Each row was made from one walk, in order. Every step used is in the known rows, and no mark comes twice. Write each row's walk.
In the rows, zero is written as 128.
Known rows
Y-A-C-H: [123  99 130 159 120  91 144 130 119 133 140 144  33 201 140 121 120 124
 140 143 100 132 137 114 102 154 107 120 111 147  86 156 141 114  89 135
  97 155 113]
E-A: [143 122 134 147 108 143 141 136 116 150  96 154  81 173 134 111 135 139
 151 175 110 121 126 108 120  94 116 142 139 134 110 108 119 103 124 134
 115 134 154]
R-K-H-C: [179 120 148 198 136 132 133 132 123 155 152 139  95 194 120 103 120 123
 123 135 118 111 124 109 118 143 129 109  90 153 102  95 156  87 134 128
  98 144 129]
P-F-T: [169 178 154  11 118 198 142 145 106 132 109 133 112 114 163 124 126 126
 121  95 160 124 120  83 107  52 150 154 135 135 145 150 121  67 149 104
 110 110  93]
B-R-K-H-C-A: [157 110 142 226 108 158 144 126 112 142 148 147 121 193  98 114 119 140
 131 163 132  99 105  99 127 158 130 123 109 164  91  82 131  98 142 110
 106 151 139]
T-R-K-H: [155 146 163 153 100 120 113 139 131 132 152 145  79 177 145 117 117 150
 134 127 118 128 131 102  99 127 102 114 105 124 110 140 169  73 132 146
 109 120 123]
Y-R-P: [123 144 151 123  89  99 144 143 159 111 121 136 107 134 167 114 114 133
 110 105 111 133 133  99 112 110 140 145 110 150 138 228 124 102 101 118
 126 113 143]
E-A-Y-R: [123 123 132  97  85  81 126 129 137 115  92 149  72 152 165 164 109 140
 122 153 109 123 133 101 141 119 130 147 105 128 113 158  97 133 107 118
 115 116 139]
B-R-P-F-Q: [173 181 172  62 110 223 164 143 120 150 136 120  90 100 154 126 130 129
 102  73 124 138 116  62 119  65 148 156 137 143 156 216 152  64 147 112
 115 121 102]
A-Y: [135 134 149  56  94  91 129 133 128 134 116 144 108 147 131 150 116 150
 113 168  88 117 120 124 123 109 118 138  88 121 108 124 136 110 112 137
 106 132 134]
V-Y-A-K-H-C: [153  96 131 209 135  67 138 135 109 143 149 148  60 198 126 108 107 111
 123 127  88 111 123 115 104 153 140 109  96 161  89  93 167 103 116 117
 102 151 129]
Q-F-P: [140 185 154  19 129 229 146 135 105 143 125 141 106 108 171 122 127 137
 100  97 164 130 120  76  86  71 147 147 144 110 145 105 168  85 151  89
 106 137 104]
R-P: [132 146 157 121 100 117 149 146 149 128 130 137 125 138 143  94 126 136
 115 121 100 129 125 110 102  98 130 140 110 148 134 196 143  86 108 131
 122 126 147]
A-Y-R: [125 136 139  78  79  77 125 130 142 109 103 142  77 143 168 171 102 146
 110 139 111 126 131 112 129 125 136 145  97 129 117 179 111 128 107 112
 113 115 127]
Q-F-T-R-K-H: [157 160 165 113 110 153 117 139 125 136 151 144  82 159 160 119 119 141
 128 106 136 127 130  80 100 105 110 119 118 120 121 128 170  70 142 133
 105 116 110]
Y-R-K-H-C: [174 119 144 200 130 123 130 130 128 147 147 139  85 192 133 112 115 121
 120 128 125 113 128 105 123 149 134 111  89 154 104 110 147  95 131 121
 100 138 127]
E-A-C-H: [136  92 122 185 117 107 140 120 118 150 133 143  41 204 110 108 130 125
 151 166 105 118 137 113 124 147 108 124 105 136  86 124 131 109  93 157
 101 150 115]
V-Y-A-E: [ 99 104 163 163 120 102 156 155 101 118 119 167  90 157 203 129 119 115
 142 141  52 148 121 107 106 123 116 132 148 163 110 125 158 108 111  70
 118 145 167]
Q-F-T-R-B: [123 195 140  43  82 222 100 148 137 115 130 150  72 128 145  97  87 144
 128  98 200 129 122  57  76  82 135 136 150  98 157 181 153  63 164 109
 109  97  92]
B-R-K-H: [170 142 180 180 100 145 124 135 143 145 147 139  87 178 163 129 129 142
 133 122 120 130 132  86 109 158 110 116  92 141 105 128 198  70 131 162
 111 125 127]
G-H: [163 130 160 169 138 133 133 132 122 141 134 133  81 168 153 101 115 123
 117 149 117 129 127 118 105 116 145 136 121 142 108 131 156  80 124 115
 101 128 111]
G-H-C-A: [152 104 129 218 127 147 149 126 100 138 141 145 118 189  93  99 112 131
 122 179 126  98 103 120 124 133 146 132 125 164  93  86 105 105 136  83
 100 154 132]
Y-R: [132 144 140 116  79 109 130 133 141 113 104 140  66 149 177 153 104 147
 120 124 132 134 134 114 109 125 143 145 122 141 123 200 116 114 116 101
 117 114 124]
A-K-H: [157 115 142 166  89  57 124 126 118 145 137 142  49 189 108 129 118 127
 136 130  92 113 135 131  97 160 125 117 104 145  88 115 181  94  93 157
 110 141 115]
E-A-Y-V: [111 108 138  78 105  78 140 144 116 116  93 159  72 149 188 120 124 156
 128 177  53 118 126 108 140 114 116 133  76 121  93  77 141 125 117 157
 118 127 163]
Q-F-T: [154 181 153  12 122 215 145 140 107 144 116 138 102 109 179 128 123 127
 113  95 163 124 122  70  96  51 149 148 154 131 144 124 148  79 149  91
 103 117  96]
C-H: [139 122 135 144 123 133 135 126 124 149 136 137  67 177 130 113 119 126
 128 158 119 115 131 126 106 126 120 128 100 137 102 170 132  96 106 140
 102 141 109]
T-R-K-H-C: [173 127 146 186 138 133 124 131 120 151 156 141  87 188 115 101 115 133
 126 128 127 112 121 107 112 133 125 109  94 144 106 101 154  82 143 124
 100 137 124]
F-Q: [161 160 154  94  99 191 153 139 111 152 133 129  73 128 154 131 119 143
 110 115 114 133 125  89 107  76 140 144 147 140 135 178 147  84 138 105
 106 132 110]
B-R-P-F: [162 176 175  65 111 181 151 143 139 137 121 127 115 116 141 116 136 131
 115  85 132 136 110  90 112  88 140 155 111 141 146 208 153  62 139 132
 125 116 118]
V-Y: [113 133 145 164  91  96 142 158 124 117 133 152 102 145 202 107 103 147
 114 151  76 135 121 112  95  92 141 137 101 126 116 156 166  86 135 109
 121 116 138]
T-R-P-F: [146 180 158  38 110 156 140 147 128 124 125 133 107 114 124 104 124 139
 117  89 129 134 109 106 103  56 132 153 124 125 151 219 122  66 140 116
 122 111 114]
V-Y-A-C-H: [112  93 129 179 118  77 146 136 119 125 145 148  36 197 160 115 114 123
 136 146  86 134 137 109 102 149 111 120 103 142  86 157 147 112  92 131
 100 149 117]
P-F: [164 171 155  48 104 168 144 141 115 139 108 133  95 135 132 128 128 135
 120 117 128 133 113 122 105  77 138 151 124 129 132 178 126  77 139 114
 112 125 109]
Q-F-P-R: [144 199 142  10 128 195 117 132 105 140 130 145  89  95 137 131 110 164
 114  91 151 130 109  96  76  62 129 153 151  93 149 127 158  69 151 100
 111 110  96]
Y-A-C: [123 113 141 131  89  74 151 143 119 117 123 151  45 189 158 136 123 147
 145 125  89 153 132 110  89 147 111 125 138 151  93 133 158 116 100 112
 104 152 136]
V-Y-A-K: [125 109 133 151 107  43 137 158 111 111 117 158  49 181 196 140 105 151
 143 127  83 139 131 110  80 145 133 126 128 129  95 146 177 114 106 106
 117 142 146]
E-A-K: [160 108 124 162 106  87 128 135 110 147 100 152  56 191 125 130 129 153
 166 155 112 117 133 117 112 142 128 132 131 120  95  99 153 109 109 144
 119 142 144]
F-T-R: [133 178 142  33 111 164 110 141 110 121 131 144  85 119 143 114 104 170
 137 102 163 126 115  95  84  53 124 143 148 114 143 158 130  69 158 101
 115 101  99]
T-F-P: [137 180 151  16 128 208 140 142 105 138 119 141 125 110 171 106 128 141
 100  97 144 130 117  83  96  71 147 147 131 123 147 135 145  76 141  93
 114 134 100]
H-K: [178 130 132 163  92 121 128 129 108 160 123 141 112 175 121 119 119 139
 120 137 136 133 117 142 100 127 127 123 108 131 104 116 149  95 139 108
 104 144 135]
P-R: [149 172 139  72 103 130 111 134 119 138 125 145  80 128 115 133 105 174
 133 126 119 129 112 133  81  87 116 147 137 111 129 160 141  74 132 122
 115 106 113]
Q-F-T-R: [132 191 145   4 118 193 116 139 106 129 131 144  79 105 149 119 105 163
 128  88 171 128 112  82  81  39 128 145 162 107 150 152 140  70 166  89
 111 102  92]
A-E: [136 120 164 146 112 141 143 133 106 146 116 151 104 153 137 128 132 127
 147 149  84 130 120 127 120 129 120 135 141 156 116 108 155  94 115  98
 118 144 148]

Write each row's walk
[167 116 139 181 129 114 137 124 116 159 147 138  81 186  94 102 115 111
 116 135 109 105 120 126 112 136 136 115  96 167 100  94 149  92 123 124
  98 147 119] : K-H-C
[116 129 146 109  93  80 142 140 157 111 113 143 112 136 159 123 118 129
 111 127  95 125 132  90 135 105 131 147  98 141 131 199 110 115  94 130
 124 114 154] : E-A-Y-R-P
[141 105 130 167  87  99 144 129 117 141 113 149  56 194 113 117 138 148
 161 157  97 133 132 110 122 137 113 131 132 136  93  88 145 109 108 144
 110 144 138] : E-A-C
[161 183 160  42 110 207 155 145 113 141 139 125  84  99 141 118 121 136
 103  75 120 137 115  74 112  41 142 155 147 131 159 224 129  67 148 101
 114 117 100] : T-R-P-F-Q
[149 105 134 189  81  61 130 124 110 139 140 147  63 197  91 128 117 129
 138 146  93 103 127 130 104 166 125 119 110 151  80 100 161 102  94 145
 110 148 122] : C-A-K-H
[150 139 156 136  91 133 122 148 145 105 118 147 120 169 204 159 116 173
 129 153 135 134 132  81 135 140 120 132  97 109 116 159 120 111 136 114
 113 117 151] : C-A-Y-R-K
[174  96 126 208 134  91 133 122 108 163 139 143  63 203  86 104 120 112
 135 140 105  99 124 121 120 152 136 112 100 158  88  69 153 101 116 137
 101 153 127] : E-A-K-H-C
[152 106 132 221 106 141 146 129 107 137 145 149 122 197  93 109 117 137
 128 173 123  97 108 112 126 145 129 121 113 161  90  86 112 105 134 102
 103 154 142] : R-K-H-C-A
[142 154 178 131 104 154 147 140 160 136 134 131 122 129 154 106 131 143
 120 101 120 133 119  83 105 122 132 143 104 154 137 194 181  71 124 147
 129 119 142] : B-R-P
[171  93 113 217 106 102 130 116 102 168 134 142  77 209  99 108 126 122
 137 151 127 125 127 133 122 156 113 113  95 130  83  97 139 108 117 134
  96 157 125] : E-A-C-H-K
[144 109 143 159  96  43 131 135 115 133 133 150  36 196 133 136 115 120
 136 121  82 123 136 122  87 160 118 115 117 154  84 126 177 105  87 141
 107 147 126] : Y-A-K-H
[162 178 158  15 120 190 148 149 118 127 116 131 128 107 163 110 128 119
 114  83 153 124 121  75 111  47 150 155 128 141 153 171 121  65 141 111
 115 107 102] : R-P-F-T
[148 105 129 221 101 132 143 128 112 128 141 149 113 195 105 119 111 136
 126 165 128  99 111 107 130 152 134 124 112 162  92  99 104 113 130  95
 105 148 140] : Y-R-K-H-C-A
[162 152 161 146  98 152 122 152 150 112 116 142 102 168 221 147 119 172
 134 130 148 146 139  83 117 135 125 130 109 112 127 183 138  97 142 114
 116 113 145] : Y-R-K
[112 120 145  60  98  73 138 145 121 110 103 153  77 140 192 127 117 162
 116 163  57 123 125 118 127 119 122 131  69 122  96  98 153 119 118 150
 116 126 151] : A-Y-V
[161 161 162 114 114 145 115 139 124 139 148 145  96 154 154 118 121 142
 122 108 117 129 127  90 101 115 110 123 108 119 121 131 169  66 129 141
 109 118 111] : T-F-P-R-K-H
[162 185 165  69 126 210 113 155 126 123 135 146 111 137 202 124 120 184
 141 105 175 142 124  62  97  75 115 130 137  89 145 150 155  66 176 105
 111 104 122] : Q-F-T-R-K
[164 101 132 189 135  79 136 129 110 151 143 144  57 201 106 115 112 112
 128 126 102 108 125 121 104 158 135 109 103 165  89  91 160 105 111 120
  98 156 125] : Y-A-K-H-C
[123 167 153  66 112 139 131 148 138 115 141 140 121 113 144  88 113 149
 121  91 133 127 120  86  94  61 127 143 129 132 152 199 133  70 131 117
 124 104 126] : F-T-R-P
[139 103 135 132 116 101 138 124 110 133 133 147 125 171  96 132 110 136
 110 191  94  96 106 118 144 127 131 134  89 140  90  76 107 119 120 111
  98 148 135] : G-H-C-A-Y
[171 101 118 205 103  99 128 117 105 165 142 138  80 203 100 113 121 125
 128 142 129 128 126 139 113 160 117 112  89 131  85 110 149 104 117 130
  95 156 117] : A-C-H-K
[151  92 117 218 107  77 135 130 103 149 144 147  74 203 140 112 113 119
 124 138 110 137 126 127 106 156 116 111  91 133  82 120 154 110 116 114
  96 156 127] : V-Y-A-C-H-K
[173 114 122 189 111 120 126 121 106 167 136 138  93 190 113 112 118 122
 120 146 136 123 123 141 109 140 120 117  92 130  95 130 141  98 125 121
  97 151 121] : C-H-K
[162  97 118 199 108  89 133 123 103 156 139 143  70 207 120 118 119 121
 129 136 125 135 127 132 106 161 112 110  99 137  83 119 146 111 113 119
  93 161 124] : Y-A-C-H-K
[134 117 138  83 103  97 132 131 121 142 101 153 101 160 126 141 127 142
 130 188  82 113 122 110 142 101 110 141  99 119 103  94 116 118 112 146
 109 134 151] : E-A-Y
[181 163 188 154 113 207 125 149 152 139 130 138 118 162 208 139 135 182
 145 125 158 146 126  67 111 150 116 127 104 116 125 148 198  66 163 143
 119 117 143] : B-R-K
[169 184 165  69 124 202 112 158 125 117 132 143 116 139 194 122 121 183
 144 106 175 141 123  68 102  76 115 133 128  91 146 162 142  60 176 111
 114 100 121] : P-F-T-R-K
[137 105 129 167 111 103 138 121 123 145 143 136  46 195 113 114 123 130
 139 152 110 122 136 124 112 154 114 122  97 137  90 145 144 103  94 150
  99 149 103] : A-C-H
[115 111 165 135 122 121 153 144 102 129 111 161  85 161 175 139 127 118
 148 137  70 145 122 114 106 130 109 132 159 169 111 124 149 110 106  75
 114 153 163] : Y-A-E
[142 195 140   8 127 182 113 137 104 137 126 145 103  97 135 121 110 166
 115  91 138 130 107 101  82  62 129 153 143 102 150 149 142  63 144 103
 117 108  93] : T-F-P-R
[155 170 161  56 108 155 153 147 131 131 118 131 118 123 132 108 132 124
 111 100 119 133 115 109 110  70 139 153 115 136 144 211 126  72 128 121
 119 120 121] : R-P-F
[132 201 139  46  88 224 101 143 137 123 130 151  79 121 135 106  91 145
 118 101 187 130 120  69  72  99 136 142 143  88 156 164 165  63 153 118
 108 102  95] : Q-F-P-R-B
[160 100 117 192 105  92 135 130 100 138 126 148  84 197  91 129 115 156
 149 157 123 100 115 129 110 166 144 125 122 139  86  88 139 114 118 111
 112 157 135] : H-C-A-K
[175 105 131 196 130  88 132 122 112 159 146 139  67 197  87 110 115 116
 127 131 108 101 123 129 111 157 140 110  93 159  91  85 163  97 116 132
 100 152 118] : A-K-H-C
[144 112 123 189 105 150 151 128 102 137 132 149 123 183  88 110 114 144
 127 178 128  97 102 124 119 129 138 133 125 162  97  96  99 110 136  87
 105 155 141] : H-C-A
[171 114 145 182 129 108 128 128 129 145 147 140  90 189 129 122 113 121
 115 136 113 109 127 103 132 149 131 111  77 149 101 101 144 101 127 127
  98 138 129] : A-Y-R-K-H-C
[143 106 138 137 103 100 135 128 117 132 137 150 132 178 103 139 115 143
 115 187  94  97 110 110 145 137 117 125  80 135  89  75 114 118 121 125
 100 148 144] : R-K-H-C-A-Y
[111 103 133  99 103  80 145 140 109 110 111 156  93 154 166 120 114 158
 116 179  62 107 114 116 140 130 127 129  70 134  86  70 131 128 122 134
 113 138 157] : H-C-A-Y-V
[104 110 137  83  90  77 143 143 112 104 105 157  91 148 176 126 115 164
 118 180  59 113 117 117 134 126 121 133  76 129  88  84 133 126 119 138
 116 133 158] : C-A-Y-V
[124 112 129 132  81  70 130 122 130 111 117 146  85 163 134 162  99 132
 108 152 107 108 123 109 142 144 138 138  91 148 100 144  93 135 105 104
 108 127 129] : K-H-C-A-Y-R
[142 189 145   4 117 179 115 143 105 120 127 140  86 109 137 117 107 163
 133  88 170 128 110  92  87  39 129 150 148 110 151 171 122  61 166  96
 116  98  89] : P-F-T-R
[131 194 141  40  80 213  99 151 137 109 127 148  76 131 136  95  89 144
 131  98 199 129 121  65  82  83 135 139 141 101 157 196 140  57 164 115
 112  93  91] : P-F-T-R-B
